What can hang from each mark
vaga: dodon givud vefun
gosisiz: penab toris
toris: gosisiz likof
mizi: penab zeli
vuze: ropife
vatu: dodon penab
penab: gosisiz mizi vatu
ropife: vame vuze zami
dodon: vaga vatu
vezar: vuze zaze
zami: ropife
bovese: zaze
zaze: bovese vezar zeli
vame: ropife
vefun: vaga
likof: toris

Each row was made from one small tree. The marks that hang from a mark follow it in brackets, in alphabetical order. Every link used is in the known rows. Write each row's tree.
In the rows, zero is written as 128.
Known rows
dodon(vaga(givud vefun) vatu(penab)): [ 98 129 140 126 153 143 130 140 181  99 131 114 106 111 134 156 145 124
 108  86 127 139 115 131 117 174 125 139 131  75 130 137 156 129 133  57
 120]
mizi(penab(gosisiz(toris(likof)) vatu(dodon(vaga))) zeli): [146 106 112 135 166 126 115 159 163 114 116 167 184 140 129 162 109 127
 141 146 164 113 155 161 126 100 148 132 102 199 172 115 143 142 138 156
 129]
vefun(vaga): [103 140 139 127 118 126 128 151 134 130 105 137 119 114 135  84 120 133
  91 146 120 129 116 140 139 160 153 125 118 109 117 110 110  97 128  95
 116]
gosisiz(penab(mizi(zeli) vatu(dodon(vaga))) toris(likof)): [137 117 126 131 172 133 127 145 137  87 113 148 111 118 134 158  94 117
 139 172 182 131 142 149 121 106 124 123 115 209 117 130 134 134 126 157
 141]
vezar(vuze(ropife(vame))): [104 137 145 125 122 135 122 119  62 159 142 164 121 170 128  98 149 137
 130 138 125 140 131 131 132 137 122 103 184 110 134 136  57 121 121 139
 121]
zami(ropife): [ 88 116 139 128 108 141 126 123 124 135 141 123 137 141 126 125 143 111
  82 145  93 149 115 128 126 148 134 109 107 104 117 144  86 107 136  84
 133]
ropife(vame vuze zami): [100 139 121 118 100 136 140 118  91 178 156 160 144 168 131 109 143 153
 177 157 154 127 133 132 153 107 114 133 126  68  80 113  72 108 115 140
 144]
bovese(zaze): [109 126 139 136 111 113 134 117 104 154 125 110  98 108 134  80 153 116
  82 143 112 146 111 129 141 132 151 129 144 120 114 121  97 102 129  88
 100]
vame(ropife(vuze zami)): [ 86 133  96 117  99 126 134 121  74 167 151 166 169 147 127 112 153 132
 120 114 138 149 114 128 129 123 130 116 127  73  99 124  96  85 127 144
 148]
toris(gosisiz(penab) likof): [126 133 124 138 138 137 120 140 136 143 135 126 103 108 132  92 146 136
  93 184 110 142 128 109 168 133 137  96 113 131 197 140 134 118 142  56
 121]
vefun(vaga(dodon(vatu(penab(mizi))) givud)): [114 143 132 124 118 131 136 103 119 103  97  83  98  92 135 135 114 135
 121  96 150 121 127 113  96 186 141 164 175 142 118 111 137 128 115 109
 140]
likof(toris(gosisiz(penab))): [149 139 119 118 136 116 119 139 137 130 137 100 108  86 134  96 142 137
 124 141  92 148 119 110 152 119 153 118 132 122 163 145 148 123 134 111
 127]
toris(gosisiz(penab)): [133 125 123 126 138 128 123 136 123 136 139 131 108 109 130 100 150 141
 101 160 107 145 115 114 156 134 133 114 107 121 159 145 124 124 135  84
 120]
bovese(zaze(vezar(vuze(ropife)) zeli)): [130 128 144 133 119 100 122 118  20 137 130 152 120 143 124  47 167 119
  92 106  95 143 113 137 128 111 138  95 221  68 125 121  82 117 133 202
  86]
ropife(vuze zami): [103 145 116 119 110 125 138 115  90 160 141 156 143 137 129 103 147 141
 135 132 156 135 123 136 152 116 121 125 105  93  90 120  92 102 123 138
 141]
gosisiz(penab(vatu(dodon(vaga(givud vefun)))) toris(likof)): [119 144 125 131 156 141 144 163 198  90 136 101 116  79 143 129 110 117
 138 139 166 109 119 123 112 129 130 111 128 161 131 139 201 135 130 102
 136]
vezar(vuze(ropife(vame zami)) zaze(bovese zeli)): [131 119 122 131 116 115 135 114  45 164 132 188 118 213 115  82 140 147
 173 113 106 137 133 165 122  90 118 110 173   4 148 125  59 104 124 168
  95]
penab(mizi(zeli)): [117 116 146 126 115 131 126 115 101 132 117 152 113 159 117 143 126 128
 109 147 122 128 142 141 134 125 113 130 108 153  84 130  91 118 128 140
 119]
gosisiz(penab(mizi(zeli) vatu(dodon(vaga(vefun)))) toris): [157 122 126 120 164 126 136 154 155  73 124 153 126 132 127 182  85 123
 161 140 188 119 127 149 100 104 100 135 109 172  77 137 154 143 120 147
 143]
gosisiz(penab(vatu(dodon(vaga(givud)))) toris): [114 126 121 120 162 130 143 144 163  89 135 109 116  71 147 121 128 123
 128 129 155 127 110 134 113 132 149 134 134 184  93 144 161 136 119 167
 131]
toris(gosisiz likof): [114 135 138 142 120 140 119 127 132 164 127 114 111 129 131  82 145 121
  95 175  89 127 135 110 163 142 138 103  91 134 189 126 135 112 143  83
 126]
mizi(penab(gosisiz(toris) vatu(dodon(vaga(vefun)))) zeli): [167 109 113 125 157 120 122 170 176 100 126 169 199 152 123 182  99 131
 159 110 170 103 140 161 103  98 124 144  95 163 131 121 163 150 132 144
 132]
penab(gosisiz(toris) mizi vatu(dodon)): [167 130 126 132 106 123 125  98 117 141 122 103 143 129 126 140  88 117
 171 139 136 119 134 114 125 113 113 147  91 205  98 118 134 154 113 194
 165]
dodon(vaga(givud) vatu(penab(mizi(zeli)))): [ 95  99 139 124 162 145 122 110 131  88 117 127 101 127 127 186 136 126
 115 108 126 142 137 148 114 161 120 154 138 142 110 134 120 125 129 128
 113]
gosisiz(penab(mizi(zeli) vatu) toris(likof)): [124 133 143 131 139 138 119 143 131 103 127 139  97  98 121 154  89 115
 122 153 161 144 145 144 137  95 104 128 131 177 124 133 118 136 129 146
 147]
dodon(vaga(givud vefun) vatu(penab(gosisiz(toris)))): [134 119 125 123 142 128 114 146 201 105 143  94 144  89 136 173 128 127
 148  86 105 135 114 126 121 138 134 138 112 106 159 146 194 134 127  95
 123]
vuze(ropife(vame zami)): [ 91 120 124 124 111 138 126 122  93 172 152 148 122 172 126 130 145 132
 164 135 115 145 132 141 131 120 118 114 109  49 102 117  63 104 125 105
 146]
gosisiz(penab(mizi(zeli) vatu)): [118 120 144 127 138 140 128 127 105  99 123 157  95 127 115 155 105 129
 104 139 156 144 137 142 129 125  88 143 129 150  79 123  84 136 127 144
 142]
mizi(penab(gosisiz vatu) zeli): [128 107 131 133 132 133 114 142 129 127 124 172 168 150 111 158 120 136
 104 111 137 126 151 154 135 118 112 152 112 136 137 109  92 141 139 143
 130]
likof(toris): [121 151 137 119 115 117 127 135 141 139 124 106 113 109 133  97 138 121
 112 120  98 143 127 126 142 125 158 127 129 116 113 130 123 114 129 129
 130]
vame(ropife(zami)): [ 84 130 105 120 102 122 132 130 108 157 145 153 153 146 126 115 149 119
 103 112 107 150 118 133 127 126 133 118 100  66 105 127  99  94 133 104
 146]
vezar(vuze(ropife) zaze(bovese zeli)): [138 121 137 137 130 109 130 119  50 142 106 179 100 181 114  67 148 132
 101  96  96 149 120 155 118 121 138  97 181  57 171 141  83 105 132 173
  79]
vatu(penab): [125 130 133 126 127 129 129 131 136 132 131 152 116 140 129 146 148 127
 102 105 121 156 118 123 154 142 144 134 130  86 132 136  89 134 134  63
 118]
vezar(zaze): [107 134 137 136 117 106 137 123 118 138 115 117  96 127 126  90 153 127
  84 146 109 143 115 135 135 129 148 137 137 122 135 129  98  96 128  88
 103]
penab(vatu): [ 96 144 153 134 119 141 132 127 127 137 122 127 105 123 126 105 126 114
  83 116 129 141 126 131 137 148 116 138 108 117  94 111  93 127 129 137
 151]
zaze(bovese vezar): [169 131 132 125 111 133 126 134 146 167 123 144  91 144 126  59 166 124
  84 134  96 141 134 144 156 121 175  88 112  24  84 123 117 131 134 155
 102]
toris(gosisiz(penab(mizi vatu(dodon(vaga(vefun))))) likof): [157 134 124 145 159 150 131 134 153 100 123 104 104 137 130 135 100 123
 153 181 156 114 129 102 125 150  92 109  88 160 162 117 176 133 133  55
 158]

Write each row's tree
[ 93 147 135 122  99 125 146 134 135 127 103  92 124  94 141  76 137 138
  93 124 122  94 115 116 110 168 166 133 151 152 106 113 145  98 121 128
 113] -> vefun(vaga(dodon givud))
[161 124 117 122 147 127 128 110 101 113 116 115 117 116 121 155  91 128
 169 150 139 125 142 118 117 108 115 147 135 196 120 129 139 150 129 195
 152] -> likof(toris(gosisiz(penab(mizi(zeli) vatu(dodon)))))
[139 111 131 132 137 144 116 114 166  98 133  86 122 125 125 184 124 132
 154  99 105 129 123 112 119 168  99 142 110 113 139 131 171 130 125  59
 129] -> dodon(vaga(givud vefun) vatu(penab(gosisiz mizi)))
[131 101 115 131 151 142 135 149 170 100 126 150 186 157 119 182 118 140
 146 110 149  82 140 143  97 134 112 146 109 161 125 117 168 142 138 131
 115] -> mizi(penab(gosisiz vatu(dodon(vaga(givud vefun)))) zeli)
[150 112 128 133 133 125  98 117 134 133 119 138 135 120 120 195  98 122
 149 136 128 149 155 136 144 105 120 137 116 164 179 137 124 149 132 138
 136] -> dodon(vatu(penab(gosisiz(toris(likof)) mizi(zeli))))
[172 142 117 125 139 126 130 103 112 118 122  85 102 101 129 123  97 125
 168 147 134 134 132  99 122 126 120 143 131 180 123 123 149 151 123 157
 167] -> likof(toris(gosisiz(penab(mizi vatu(dodon)))))
[132 134 140 131 107 127 114 132 146 145 134 109 142 104 128 120 110 116
 122 116 107 136 123 127 142 110 125 141  90 146 124 121 127 134 123 174
 150] -> penab(gosisiz(toris) vatu)
[157 123 128 130 118 138 131 117 169 106 132  65 145 120 132 157  94 118
 188 124 123  89 122 112  99 130 104 140  89 195  96 122 207 136 113 161
 147] -> penab(gosisiz(toris) mizi vatu(dodon(vaga(givud vefun))))
[111 154 133 122 117 130 148 115 156 124 125 102 112 109 129 150 142 125
 106  69 149 116 123 104 101 164 124 148 159  96 124 137 151 151 127  84
 135] -> vaga(dodon(vatu(penab)) givud vefun)
[161 116 130 134 144 134 110 124 158 102 124 116 125 152 124 186 117 131
 145 113 123 146 125 119 131 160  97 139  89  93 144 122 140 131 125  43
 143] -> dodon(vaga(vefun) vatu(penab(gosisiz mizi)))
[137 146 132 125 141 130 120 138 140 119 133  91 101  76 130 103 118 125
 122 124 106 151 122 113 142 125 129 136 134 126 152 125 143 133 133 141
 153] -> likof(toris(gosisiz(penab(vatu))))
[122 137 125 128 115  95 126 111  15 142 140 152 134 146 123  55 162 120
 124 104 105 141 116 148 129  90 125 100 191  43 114 114  78 112 133 194
  97] -> bovese(zaze(vezar(vuze(ropife(zami))) zeli))
[ 98 138 138 132 138 149 152 134 171 108 123 104 128 132 135 127 124 116
 126 115 141  96 117 122 101 164 116 134 109 141  82 116 166 125 127 123
 136] -> penab(vatu(dodon(vaga(givud vefun))))
[ 80 136 146 128 140 140 133 137 170 112 125  97 102 103 135 112 145 123
  92 117 119 119 119 133 112 173 121 123 108 102 105 129 164 110 128 103
 127] -> dodon(vaga(givud vefun) vatu)
[142 119 123 141 148 148 130 111  99 125 113 139 112 139 118 148  97 126
 137 193 157 117 151 115 132 124  97 125 116 203 151 124 125 147 138 146
 146] -> toris(gosisiz(penab(mizi(zeli) vatu(dodon))) likof)
[128 137 123 119 154 132 148 157 186  84 141 107 123  83 142 138 115 123
 146 119 164 112 107 128 101 128 128 129 128 151  94 144 191 139 121 130
 134] -> gosisiz(penab(vatu(dodon(vaga(givud vefun)))) toris)
[134 143 147 132 112  96 133 121  50 131 129 145 126 134 129  34 162 127
  88 126 105 126 119 132 146 101 138 116 212  85 111 117  91 129 129 197
  79] -> bovese(zaze(vezar(vuze) zeli))
[130 140 119 144 146 142 136 125 125 142 122 127 114 114 131 105 118 127
 115 177 148 126 133 104 147 140 125 112 111 169 173 125 130 144 140 111
 150] -> toris(gosisiz(penab(vatu(dodon))) likof)
[155 128 117 133 121 115 107 152 163 144 140 133 156 112 129 116 134 134
 121 141 125 134 145 135 159 100 155 112 111 146 197 131 146 134 135  79
 125] -> mizi(penab(gosisiz(toris(likof))))
[160 113 104 128 123 120 131 113 133 152 125 155 162 162 129 165 137 140
 146 128 123 134 121 108 151 136 148 134 109 136 147 139  99 150 132  90
 119] -> vatu(dodon penab(gosisiz))
[141 139 123 141 116 130 125 124 147 157 119 117 152 117 132 120  99 113
 139 155 135 117 139 116 142 111 137 124  93 192 149 118 139 145 128 169
 154] -> penab(gosisiz(toris(likof)) vatu(dodon))
[175  93 108 131 152 123 113 130 148 115 117 149 164 162 132 205 108 129
 177 159 132 125 143 132 140 101 149 125 104 198 173 140 143 135 131 115
 113] -> vatu(dodon(vaga) penab(gosisiz(toris(likof)) mizi(zeli)))
[121 126 129 127 107 106 127 113  12 157 155 158 139 175 124  63 159 134
 165 127 107 134 127 145 131  82 117 110 215  14 104 107  58 117 125 196
 101] -> bovese(zaze(vezar(vuze(ropife(vame zami))) zeli))
[105 154 139 123  91 131 154 126 155 139 131  93 125 121 129 106 150 129
  99 100 123  88 120  99 108 147 129 125 136 128  98 134 164 122 124 101
 121] -> vaga(dodon givud vefun)
[131 135 114 118 115 112 121 128 156 121 111  84 150  62 141 136 113 138
 137  89 127 118 117 117 109 148 170 158 159 152 163 125 167 133 117 152
 129] -> vefun(vaga(dodon(vatu(penab(gosisiz(toris)))) givud))
[127 123 119 123 147 136 149 137 181 105 133 128 137 148 137 168 146 130
 143 105 135 112 109 113 117 160 144 129 128 110 121 144 164 132 132  51
 104] -> vatu(dodon(vaga(givud vefun)) penab)
[151 104 132 122 105 116 108 121 118 137 129 133 152 136 119 158 110 129
 145 145 101 124 138 137 140  88 123 133  93 183 115 138 126 126 121 179
 121] -> penab(gosisiz(toris) mizi(zeli))
[113 132 125 127 154 144 152 149 173  86 131 118 118 109 136 136 125 130
 124 127 161 109 110 120 105 159 114 126 124 137  89 133 166 132 128  98
 131] -> gosisiz(penab(vatu(dodon(vaga(givud vefun)))))
[151 105 115 132 159 132 128 158 162 104 117 181 191 178 117 181 110 136
 139 118 165 100 142 152 108 127 111 141  94 143 128 109 136 140 139 114
 127] -> mizi(penab(gosisiz vatu(dodon(vaga(vefun)))) zeli)
[147 142 119 120 106 115 129 123 174 132 136  86 149  88 130 165 125 129
 144  68 127 112 121 101 106 128 132 149 144 131 153 147 185 158 120 123
 137] -> vaga(dodon(vatu(penab(gosisiz(toris)))) givud vefun)
[136 114 139 136 121 122 130 123  49 161 121 184 104 209 116  74 142 145
 143 119  94 139 132 154 121 109 130 105 203  34 158 133  62 110 124 177
  81] -> vezar(vuze(ropife(vame)) zaze(bovese zeli))
[170 139 123 122  99 119 127 101 157 122 134  69 136  98 126 178 112 128
 171  77 130 110 129  94 100 128 112 156 140 148 138 141 190 161 112 118
 149] -> vaga(dodon(vatu(penab(gosisiz(toris) mizi))) givud vefun)
[122 149 125 117 114 124 121 117  57 162 160 161 132 170 126  78 165 135
 155 142 124 135 136 147 139  99 125  94 175  45 105 118  63 127 122 170
 128] -> zaze(vezar(vuze(ropife(vame zami))))
[130 106 123 125 115 129 128  83 109 127 113 113 140 127 117 192 127 138
 134  96 126 113 145 110 107 141 116 166 148 182 129 134 122 147 122 164
 127] -> vaga(dodon(vatu(penab(gosisiz mizi(zeli)))) givud)
[143 113 133 133 107 126 105 126 129 145 125 126 144 133 121 155 106 125
 144 167 104 121 151 133 151  86 124 115  91 191 154 136 135 121 130 151
 121] -> penab(gosisiz(toris(likof)) mizi(zeli))
[133 133 129 135 106 121 110 139 155 160 133 113 143 110 133 108 128 124
 118 158  94 130 133 120 163 102 150 104  93 155 175 136 143 119 132 116
 125] -> penab(gosisiz(toris(likof)))
[ 98 143 130 123 123 129 144 101 132 131 118 105 107  98 134 132 154 127
  92  79 140 132 127 109 113 167 145 154 163 128 123 135 122 145 124 125
 135] -> vaga(dodon(vatu(penab)) givud)
